Known rows, with every way that one mark hangs from another
Q333{Q157{Q72{Q432}} Q180 Q573}: [-22  65   7 -15  -3  25  25   9  -7  24 -15  13 -14 -15  22   1  26   8
  -4   7  -1  -8  21   8  -8  -2  12  -3 -14  -4 -10  -1   5  -3  72  -1
  21  11]
Q333{Q573{Q72{Q157}}}: [-28  25   1 -12   0  16   8   7   1  10 -12   9  -9 -16  12   2  24   2
   1  16   2  -3   9  10  -4   5  12   0  -5  -1   1   1   3  -2  43   2
  10   9]
Q791{Q693}: [ 10  -7   3   0   1 -12  -8  -2  -2  -2   6   1   4   5   4   1  -4  -6
  -3   0   1  -2   3  -3   2   2   1   2   3  -3   3   2  -1  -4 -13  -1
   3  -5]
Q333{Q157 Q180 Q573}: [-27  40   3  -9  -2  24  17   6  -5  18 -17   9 -12  -7  20  -1  17   4
  -2   7  -3  -4  20   1  -2   2  12  -7 -10   2  -8  -1   5  -2  43  -4
  12  10]
Q333{Q157{Q72{Q432{Q853}}} Q180}: [ -8  48   6 -17  -4  27  21  -3  -9  12  -6   5 -14 -11  13   0  26   8
  -2   0   2 -12  38   8 -15  -3   3  -3 -14  -4  -8   2  -4  -3  54  -3
  19  13]
Q322{Q157{Q72{Q180 Q432}}}: [ -2  23   7 -17  -3  -2  15  -1   1  13   8   9  -7 -17   6  -2   9   6
   2   3   7 -10  13   3 -15  -4  -1   4  -8 -11 -11   3   1  -2  63   5
  18   3]
Q826{Q573{Q199{Q157{Q72}}} Q693}: [ -7  17   2  -2   0  12   6  10   6   8 -13  12  -7 -14  10   5  10  -1
  -1  14   5  -5  17  -4   4   8   3  -3  -2 -11  16   1   0  -4  20   7
   2   9]
Q72{Q180 Q432}: [  0  20   5 -12   0  -7   9  -2   0   3   1   1  -2 -13  -1   2  25   3
   4   1  -2  -9   9  -2  -7  -4  -2   8  -3 -11  -7   3  -1  -4  18   0
  14  10]
Q322{Q157{Q72{Q180}}}: [ -2  10   4 -14  -3   2  12  -2   1  12   5   8  -8 -12   7  -5  -1   4
   2   2   8  -5  11  -1 -13   1   0   0  -7  -6  -9   4   1  -1  58   5
  11   0]
Q199{Q157{Q72{Q432{Q333}}} Q180}: [ 14  39   6 -25  -3  14  31   2   1  18   2   8 -16 -16  13   1  25   5
   4   2   1 -15  29   8  -7  -5   4  -6 -17  -6   7   6  -9  -4  55   0
  18  15]
Q826{Q573}: [-5  1  0  6  0  4 -4  5  2  1 -8  2  0 -7 -3  1  2  2 -1  6  3  0 -3 -7
  3  6  0  2  4 -2  9 -5  5 -3 -1  1 -3  5]
Q157{Q72{Q432{Q853}}}: [  7  28   4 -11  -2  12  10  -3  -5   4   4   0  -2  -8  -2   2  18   7
  -2  -1   2 -10   8   8 -14  -4  -3   7  -6  -9   1   0  -4  -2  30   2
  12   5]
Q573{Q333}: [-13   7  -3  -3   0  12   4  -1   0   5  -4   8  -1  -3   2   4  13   2
   0   7  -1   0   5   5  -1   2   3   4  -2   0   1   5  -3   4  -1   2
  -4   5]
Q322{Q157{Q72{Q180 Q432{Q199}}}}: [ -6  29  10 -26  -3  -4  20   2   1  14   8   9  -7 -18   5  -3  14   7
   3   4   9 -10  22  -1 -14  -7   1   3  -9 -11  -4   7  -1  -2  63   3
  21   3]
Q573{Q72{Q432} Q199 Q333{Q157 Q180}}: [-50  53   0 -17  -2  27  18   2  -1  19 -29  27 -16 -24  11  12  57   6
   3  25   2  -5  58  16 -13   1  12   9 -18  -9  -1  14 -11   6  49   4
  14  23]
Q333{Q157}: [-4 11  1 -3 -2 14  8  0  0  3 -3  2 -7  1  9  1 -1 -1 -1  2  1  0 19 10
 -2  2  4 -7 -3  4 -4  0 -3  0 16 -4  7  2]
Q333{Q157{Q72} Q573{Q199{Q180}}}: [-21  48   2 -10  -2  32  21   9   1  24 -25  18 -17 -16  18   3  23   6
   0  15   0  -4  27  11  -7   4  14  -3 -18  -6  -4   6  -8   0  74   3
  15  12]
Q432{Q199 Q853}: [ -5   5   4 -15   0  11   7  -2  -3  -3   3  -7   1   0  -4  -1  19   5
   3  -1   2  -7  19  -5  -6  -5   1   0  -3  -2  14   6  -7  -3   0  -3
   7   6]
Q333{Q157 Q180 Q573{Q72{Q432} Q199}}: [-49  63   4 -16  -2  24  19   9  -3  22 -31  21 -15 -23  16   8  49   8
   1  22  -1  -6  42   9  -9   1  16   5 -17  -9  -2   6  -2   0  65   2
  22  20]
Q826{Q573{Q72{Q157 Q180} Q199} Q693}: [-34  16   1 -14   1   6   3   5   6   2 -24  15  -9 -28  10   5  34  -2
   5  23   9  -7  31 -10  -2  11   6   2   0 -18  15   8  -1  -6  30   5
   7  20]
Q333{Q157 Q573{Q72{Q432}}}: [-29  40   5 -11  -2  18  15   7   0  11 -15  12  -9 -16  13   6  28   5
  -2  15   0  -3  20  16  -5   0  13   2  -8  -4   0   0   2   0  48   0
  19  10]
Q72{Q157 Q180 Q432{Q199 Q527 Q853}}: [ -7  51  11 -37  -1  13  22  -6  -2  -8  17  -4  -6 -17  -3   2  51  11
  10  -3   6 -23  35   1 -11 -11   1   5  -8 -10   0  11 -10 -10  46  -8
  21  20]
Q826{Q573 Q693}: [ -6  -4   2   4   1  -4  -3   7   1  -3  -9   3   4  -9   5   1  -3  -1
  -3   5   3  -2  -6 -16   9   6  -1  -2  10 -10  16  -4   9  -5 -14   2
  -4   3]
Q322{Q157{Q72{Q432}}}: [ -1  23   7 -11  -3   0  12   2   0  11  11   9  -4 -12   3  -1  -2   5
  -1   2   7  -7   8   9 -11  -5   0   3  -6  -6  -7   0   1   2  51   5
  14  -3]
Q72{Q157 Q180 Q432{Q199}}: [-10  39   9 -32   0  -1  20   2   2   6   5   1  -8 -19   6   0  36   3
   7   5   4 -14  35  -1  -7  -7   4  -1  -6  -7  -3   8  -7  -8  38  -3
  23  16]
Q333{Q180}: [-10  13   1  -5  -1   2   4   1  -5   8  -7   3  -6  -4   6  -1  11   2
   1   0   0  -4  12  -9  -2  -1   2  -2  -5   0  -4   1   2  -2   9  -2
   2   6]
Q573{Q72 Q333{Q180}}: [-36  17  -4 -13  -1  15   6  -1  -3  12 -21  16  -9 -14   9   4  35   4
   2  16   2  -1  25   2  -7   4   7   7 -10  -3   3  10  -3   4  22   2
  -1  15]
Q432{Q333 Q527 Q853}: [  3  21   5 -15  -1  15  11 -11  -6 -13  17  -7   3   3  -6  -1  27  12
   5 -10   5 -13  12  -3  -4  -7  -2   1  -5  -5  17   6  -3  -4  14  -7
   0  11]

Rows
[ -4  32   7 -15  -1   7  20  -1  -2   3   6   2  -3  -5   7   2  20   5
   0   0   2  -8  25   9  -3  -7   5  -5  -5  -3   7   2  -2  -1  23  -5
  17  10]	Q72{Q432{Q333{Q157}}}
[-36  53   5 -17  -1  23  19   2   2   4  -8  14  -8 -11  10   5  45  12
   5  12   7  -6  31   9   0  -2  14   1 -14  -5  15  10  -1   0  65  -2
   9  17]	Q432{Q333{Q157 Q573{Q72 Q199}} Q527}
[-39  11  -2  -8   0  10   3   6  -2   8 -27  18  -4 -20  13   5  29   2
  -1  19   4  -2  18 -14   2  10   6   4   1 -13  19   5   6  -1   5   4
  -5  15]	Q826{Q573{Q72 Q333{Q180}} Q693}
[-45  26  -4 -16  -1  26  13  -3   5  13 -28  23 -15 -21  10   9  51   2
   6  26   3  -1  52  14 -12   9  10   7 -15  -8   0  18 -12   5  47   5
   9  21]	Q573{Q72{Q180} Q199 Q333{Q157}}
[-26  29  -1 -13  -1  24  14   9   5  20 -26  18 -16 -21  10   6  36   3
   6  22  -2  -6  29   6  -5   6  14   3 -17  -7   6   8  -9   0  51   5
  11  18]	Q333{Q573{Q72 Q199{Q157 Q180}}}
[-23  37  -1 -12  -4  30  19   0  -5  19 -14  16 -15  -7  19   1  22   4
  -2   9   2  -3  34  10  -8   3   8  -4 -13   1  -8   7  -4   2  47   0
   5  11]	Q573{Q333{Q157{Q72} Q180}}
[-30  18   0 -11   1  10   5   9   5   7 -28  18 -11 -30  10   6  27  -1
   5  22   7  -7  33 -10   0  11   8  -1  -3 -16  19   8  -7  -4  29   4
   5  20]	Q826{Q573{Q72{Q157} Q199{Q180}} Q693}
[  4  30   5 -15  -2   0  13  -1   0   9   0   5  -6 -15   4   0  22   5
   1   1   2  -8   9   2 -10  -5  -2   8  -7 -12  -7   3   0  -5  44   3
  15   7]	Q157{Q72{Q180 Q432}}
[  0  24   7 -17   0  -1  13   2   1  -2   4   3  -4  -6  -4   1  20   9
   9  -4   3  -9  16 -11   6 -10   3   0  -9  -4   8  10  -9  -5  27  -7
   3   6]	Q432{Q199{Q180} Q527}
[-23  32   2 -29  -1  17  23   5   3  15 -12  17 -13 -23   6   8  48   6
   6  20   1 -10  44  11  -6  -2  10   6 -16  -6  12  15 -13   1  35   1
  15  18]	Q573{Q72{Q432{Q199{Q157 Q180}}} Q333}
[-29  46   6 -28   0  12  21  11   1  15 -15  12 -11 -27  11   3  42   6
   4  17   2 -11  26   4  -5  -3  15   2 -12  -8   7   6  -4  -4  56  -1
  23  16]	Q333{Q573{Q72{Q157 Q432{Q199{Q180}}}}}
[ -6  46  10 -32  -2  13  25   0  -9  10   2   1  -5 -12   5  -2  43  12
   2  -3   6 -15  34  -6 -13 -13   2   0 -12 -11  17   8  -3  -5  45  -1
  19  14]	Q157{Q72{Q432{Q199 Q333{Q180} Q853}}}
[-39  55   1 -18  -1  20  12   1   4   4  -6  22  -9 -25  -2  15  57   8
   8  22   6 -10  39  21  -8  -1  10  14 -12 -10   1  15 -13   4  50   4
   8  20]	Q573{Q72{Q157 Q432{Q527}} Q199 Q333}
[  5  52  12 -28  -2   2  28   3  -2   7   9   7  -5 -14   2   1  36  14
   6  -4   8 -15  23  -3  -1 -16   4   1 -14 -11  16  10  -5  -6  59  -3
  16  11]	Q157{Q72{Q432{Q199{Q180} Q333 Q527}}}
[-18  58  10 -25  -2  18  28   8   0  19 -10   9 -11 -18  18   0  35   8
  -1  10   1  -9  26   7  -8  -4  11  -1 -12  -8  -3   4   1  -6  75   0
  27  11]	Q333{Q157{Q72{Q180 Q432{Q199}}} Q573}
[ -2  17  -1  -9  -1  17  13   3   5  14 -12  11 -14 -11   4   5  19   0
   8  10  -2  -8  33   5  -3   3   6  -3 -14  -2   1   9 -16   0  27   2
   7  14]	Q573{Q199{Q157 Q180}}
[-42  11  -2  -9   1   9   2   4   5   6 -32  22  -4 -27   7   8  43   1
   4  27   5  -3  24 -11  -2  12   6  11  -1 -21  19  12  -1  -1  15   8
  -2  20]	Q826{Q573{Q72{Q180} Q199 Q333} Q693}
[ -6  43  10 -38  -1  19  30  -1  -6   9   7  -3  -8 -10   5   0  48   9
   5  -1   2 -20  48  -4 -10 -11   5  -4 -13  -6  20   8  -7  -6  26  -6
  22  21]	Q72{Q432{Q199{Q157} Q333{Q180} Q853}}
[-23  43   6 -16   0   0  10   0   2  -2  -3  14  -2 -16  -6  10  49  11
   8  10   7  -9  30   5  -4  -8   5  13 -11 -14  17  11  -6   1  40   2
   9  16]	Q573{Q72{Q432{Q333 Q527}} Q199}
[-16   5   1   6   2  -1  -3   9   3   0 -17   9   2 -12   2   5   8  -1
   0  12   3  -1   6 -14   6   6   2   2   6 -14  18   1   2  -2  -8   4
  -4   7]	Q826{Q573{Q199} Q693}
[-27  28   2 -25   0   7  17   4   1  12 -16  17  -7 -23   3   8  47   7
   5  18   2  -7  34   5  -7  -4   8  10 -12 -10  13  14 -10   2  28   2
  12  15]	Q573{Q72{Q432{Q199{Q180}}} Q333}
[  5  20   5 -31  -2  26  21  -3  -1   7   3  -3 -12  -7   6  -2  32   5
   6   2   3 -13  37   1 -13  -2   2  -5 -13  -4   9  10 -10  -7  42   0
  15  13]	Q432{Q199{Q157{Q72{Q180}}} Q853}
[  0  33   9 -24  -1  -5  18   2   0  10  -1   5  -6 -16   4   0  30   7
   3   2   4  -9  19  -3  -9  -8   0   5  -9 -12   1   7  -2  -6  47   2
  18   8]	Q157{Q72{Q180 Q432{Q199}}}
[-25  42   3 -22  -1  12  22   1   2  12 -20  18 -14 -23   8   8  49   6
   7  17   4  -9  53   8 -10  -2  10   3 -18 -13  14  14 -14   2  53   0
  20  23]	Q573{Q72{Q432{Q333{Q157}}} Q199{Q180}}
[ 7 41  7 -7 -2  2  9  0 -2 -1 12  5 -1 -8 -4  3 15  9  0 -4  4 -8 -2  7
 -2 -9 -1  8 -7 -8 -3  1  1 -3 42  1  7  0]	Q157{Q72{Q432{Q527}}}
[ 12  31   5 -23  -4  22  20  -4  -1   8   6   1 -12 -13   6   2  30   5
   3   2   0 -16  25  10 -16  -1  -1   2 -12  -8  -5   4  -7  -6  48   1
  19  14]	Q199{Q157{Q72{Q180 Q432{Q853}}}}
[ -4  34   8 -29  -2  17  25 -10  -4   0   4  -4  -6 -12   6   0  44   8
   4  -1   1 -17  39   4 -16  -5   0  -1  -8 -12   6   7  -6  -6  33  -6
  23  21]	Q72{Q180 Q432{Q333{Q157} Q853}}
[ 10  17   2 -17  -3  16  16  -1   3  11   1   4 -15  -7  11  -1  13   1
   3   3   2  -8  19   7  -8   3   1  -4 -11  -1  -5   4  -4  -4  47   3
  10   8]	Q199{Q157{Q72{Q180}}}
[-18  29   1  -4   0  22  10   9   4  15 -12  10  -8  -8   7   5  20   2
   1  15  -4  -4  11   8  -1   4  11   1  -9  -2   2   2  -3   0  31   4
   8   9]	Q333{Q573{Q199{Q157}}}
[-25  33   1 -22  -1  22  22   6   4  19 -20  15 -14 -18  14   4  44   6
   6  19   2  -9  36   3  -5   2  15  -2 -18  -8  20  10  -7  -1  54   3
  13  22]	Q432{Q333{Q573{Q72 Q199{Q157 Q180}}}}
[ -5  32   6 -22  -1   1  15  -2   1   4   5   2  -8 -18   6   2  29   1
   5   4   1 -14  22   5 -10  -3   1   2  -4  -8 -13   4  -5  -6  36  -3
  19  15]	Q72{Q157 Q180 Q432}
[-43  25  -5 -14   0  24   7   1   5  11 -20  21 -12 -21   6  10  42   0
   5  26   6  -2  41  17 -10   7  11   7 -10  -4   3  14 -13   6  38   6
   3  18]	Q573{Q72{Q157} Q199 Q333}
[ -9  37   9 -36  -1  13  21  -4  -2   1   7  -4  -7 -20   2   0  45   5
   7   3   3 -20  39   0 -15  -7   2   1  -6 -10   0   9 -10  -9  36  -6
  25  19]	Q72{Q157 Q180 Q432{Q199 Q853}}
[  1  35  10 -21  -4   9  16  -7  -3   3  17   5  -5 -16  -3  -1  21  12
   5  -4   8 -17  15   3 -18  -7  -4   9  -9 -14  -8   5  -2  -4  68   1
  16   6]	Q322{Q157{Q72{Q180 Q432{Q527 Q853}}}}
[ -6  61   8 -18  -5  28  22  -4 -10   6   2   5 -12 -10   8   2  30  12
   1  -5   4 -14  35   9 -12  -7   3   0 -15  -5  -9   3  -4  -4  63  -6
  16  13]	Q333{Q157{Q72{Q432{Q527 Q853}}} Q180}
[-20  26   0  -3   0  12   9   9   2  16 -23  12  -6 -14   5   3  23   4
   3  13  -4  -4   6  -4  -1   2   9   5 -10  -9   1   5  -6   0  32   3
   6  11]	Q333{Q573{Q199{Q180}}}
[-20  20   1  -2  -1  22  11   7   1   8 -14  14  -5 -13  18   4   9   1
  -5  13   5  -1  14   0   3   9   5  -5   2  -8  12   2   4  -1  20   3
  -1   8]	Q826{Q573{Q333{Q157{Q72}}} Q693}
